In the rows, 128 means zero.
Known rows, with every way that one mark hangs from another:
G[F[V]]: [109 100 154 136 113 118 108 118 173  79 100 151 104  54 111 111 103  73
  91  50 166 142]
D[J[H]]: [141 143 181 175 121 132  93 137 183 113 116 127 142  69 123 114 103  75
 102  53 133 125]
J[H[A B V[F]]]: [169 108 143 174  86 149 130 106 195  77 133 129 146  64 114  96 137  95
 125 110 167 153]
B[H[A]]: [113 104 156 154  99 134 125 124 166  95 155 143 129  61  98  94 134  74
 115  90 156 128]
F[V[H[B]]]: [143 121 121 153 117 125 112 139 180  75 132  96 120  71 123  94 124  92
 118  68 162 147]
W[G[F[V[H]]]]: [118 148 130 152  88 125 119 142 162  87  92 139 102  50 114 115 118  69
 120  75 164 147]
J[H[A]]: [142 115 166 174 115 133 119 110 179  94 118 157 146  62 116 105 112  71
 112  91 155 141]
H[J]: [159 132 182 177 111 135  78 105 151 102 126 156 122  73 111  91 100  94
 134  95 136 132]
D[J]: [131 141 176 169 125 125  97 142 174 117 134 119 141  81 112 104 110  77
 119  56 128 127]
H[A B J V]: [168 130 145 171  77 142 103 103 183  93 175 109 123  94 104  78 141 102
 154 141 138 130]
F[G V[H]]: [134 116 112 134 135 127 106 162 173  70 111 113 112  77 134 103 121  87
 120  76 169 144]
H[A J]: [150 123 170 178 114 122 104 105 162 103 147 155 129  87 108  95 109  83
 148 121 139 121]
J[H]: [148 123 175 172 113 144  99 111 169  93 101 157 142  51 117 101 103  79
  99  71 153 148]
G[F[V[H[B J]]]]: [131 119 141 130 100 111  97 127 176  80 116 130 101  64 120 109 104  93
 113  70 158 137]
A[H[B J V[F]]]: [198 121 139 160  93 140 103 104 167 109 134 139 156  83 102  67 141 114
 154 117 154 138]
B[H[A J]]: [130 115 167 164  95 134 105 115 161  98 155 152 117  67 105  95 124  82
 126 108 147 112]
D[J[H[B]]]: [150 150 173 171 113 143  93 143 184 104 121 109 148  72 121 113 105  82
 101  49 122 124]
V[F H]: [164 109 145 157 114 113 122 127 169  93 130 143 143  67 119  90 121 111
 160  96 176 170]
W[G]: [138 158 152 184  94 150 114 133 145  98 103 144 129  58 104  99 119  71
 130  85 145 149]
W[G[F[V[H[J]]]]]: [129 155 137 159  85 125 106 137 158  90  92 144  95  54 117 115 110  77
 127  86 159 137]
D[J[H[A V[F]]]]: [149 125 166 178 108 125 118 127 203 110 134 126 141  75 123 111 128  82
 124  88 154 130]
B[H[J]]: [136 121 177 162  91 144  86 114 151  95 139 152 111  56 106  91 116  92
 113  86 144 118]
F[G V[H[A B]]]: [137 117  95 132 128 130 122 167 183  61 130  94 122  88 131 106 130  87
 127  89 161 137]

Rows:
[181 120 157 166 109 113 102 117 162  96 133 151 132  72 124  91 111 121
 169 113 167 153] : V[F H[J]]
[115 143 140 161  90 136 118 135 156  83  83 148 103  46 109 116 113  62
 107  66 159 141] : W[G[F[V]]]
[146 112 157 171  95 135 119 104 195  99 134 143 137  64 113  94 134  77
 119 112 166 149] : J[H[A V]]
[191 123 154 176  75 154  92  97 172  80 145 122 121  76 110  78 131 127
 149 119 151 145] : H[B J V[F]]
[151 107 156 156  78 153  93 116 164  83 139 148 102  59 112  88 138 110
 127 112 166 130] : B[H[J V[F[G]]]]
[142 123 102 131 127 138 107 166 174  59 117  95 117  80 133 102 123  94
 118  73 159 143] : F[G V[H[B]]]
[124 154 123 150  81 133 119 146 162  80  97 124 106  53 113 113 118  76
 120  73 155 146] : W[G[F[V[H[B]]]]]
[171 105 146 168  97 134 113 109 178  88 146 150 118  90 116  90 139 106
 165 153 166 136] : H[A J V[F[G]]]
[184 122 136 164 100 117 122 123 174  86 156 127 141  86 120  94 122 120
 180 130 157 145] : V[F H[A B J]]
[147  98 155 167  76 136 115 103 176  92 163 148 108  63 106  89 145 100
 140 130 171 125] : B[H[A J V[F]]]
[113 107 141 126 110 102 110 129 179  85 111 138 104  58 118 109 110  81
 108  62 172 149] : G[F[V[H]]]
[169 123 128 145  97 139 114 115 171 115 142 120 165  83  95  62 151  94
 136  98 150 150] : A[H[B V]]
[134  96 145 146  83 152 113 126 170  80 138 138 114  54 107  86 148 101
 117  96 175 147] : B[H[V[F[G]]]]
[147 125 121 141 132 128  89 155 169  72 111 121 103  81 138 105 113  95
 127  90 162 130] : F[G V[H[J]]]
[151 125 124 161 115 118 112 133 183  78 146 104 115  83 125  99 121  92
 137  98 159 129] : F[V[H[A B J]]]
[165 142 138 155  99 116 106 129 174  99 168 113 136  94 116  88 121 104
 167 125 137 136] : V[H[A B J]]
[157 121 145 168  85 149 119 108 195  86 141 119 142  68 111  91 136  86
 117 107 155 148] : J[H[A B V]]
[181 110 127 151  98 140 124 113 171 106 133 130 167  79  97  66 151 106
 145 100 162 155] : A[H[B V[F]]]
[144 145 166 173 115 135 109 143 191 105 135 109 151  80 119 115 112  75
 111  66 125 118] : D[J[H[A B]]]
[164 107 154 165  99 153 106 113 182  80 100 151 133  54 124  97 125  98
 115  96 174 160] : J[H[V[F[G]]]]
[182 138 150 157 112 137  93 115 151 114 127 143 163  85 101  75 118  97
 140  95 129 125] : A[H[B J]]
[189 129 131 146 107 137  97 145 160  71 127 126 135  83 131  96 114 130
 166 113 151 148] : V[F[G] H[B J]]
[120 110 143 133 108  96 109 123 182  88 122 144 100  68 120 112 107  81
 123  86 167 133] : G[F[V[H[A J]]]]
[130 109 123 156 126 105 128 135 186  86 139 115 120  77 122  99 128  77
 129  88 176 142] : F[V[H[A]]]
[184 114 143 178  79 142 117  98 183  82 166 122 127  89 107  82 141 115
 164 144 153 137] : H[A B J V[F]]
[179 112 170 180  87 138  92  90 170  95 136 152 113  71 112  80 128 114
 151 124 165 148] : H[J V[F]]
[189 114 141 153 109 133 101 111 163 114 119 161 149  83 110  73 139 108
 155 125 164 138] : A[H[J V[F[G]]]]
[174 113 147 167 111 103 122 118 171  98 148 151 135  83 122  96 120 113
 181 134 170 146] : V[F H[A J]]
[148 124 139 163 121 115  96 127 174  86 127 122 107  72 128  97 113  91
 128  85 167 135] : F[V[H[J]]]
[181 112 119 140 103 146 121 127 169  98 125 130 166  83 102  70 151 106
 145 103 159 153] : A[H[B V[F[G]]]]
[157 130 129 159 113 126  96 132 175  76 132 104 112  75 127  95 115 100
 128  82 157 134] : F[V[H[B J]]]
[138 116 113 154 119 117 129 139 187  76 146  96 125  79 122  97 130  84
 128  85 166 141] : F[V[H[A B]]]
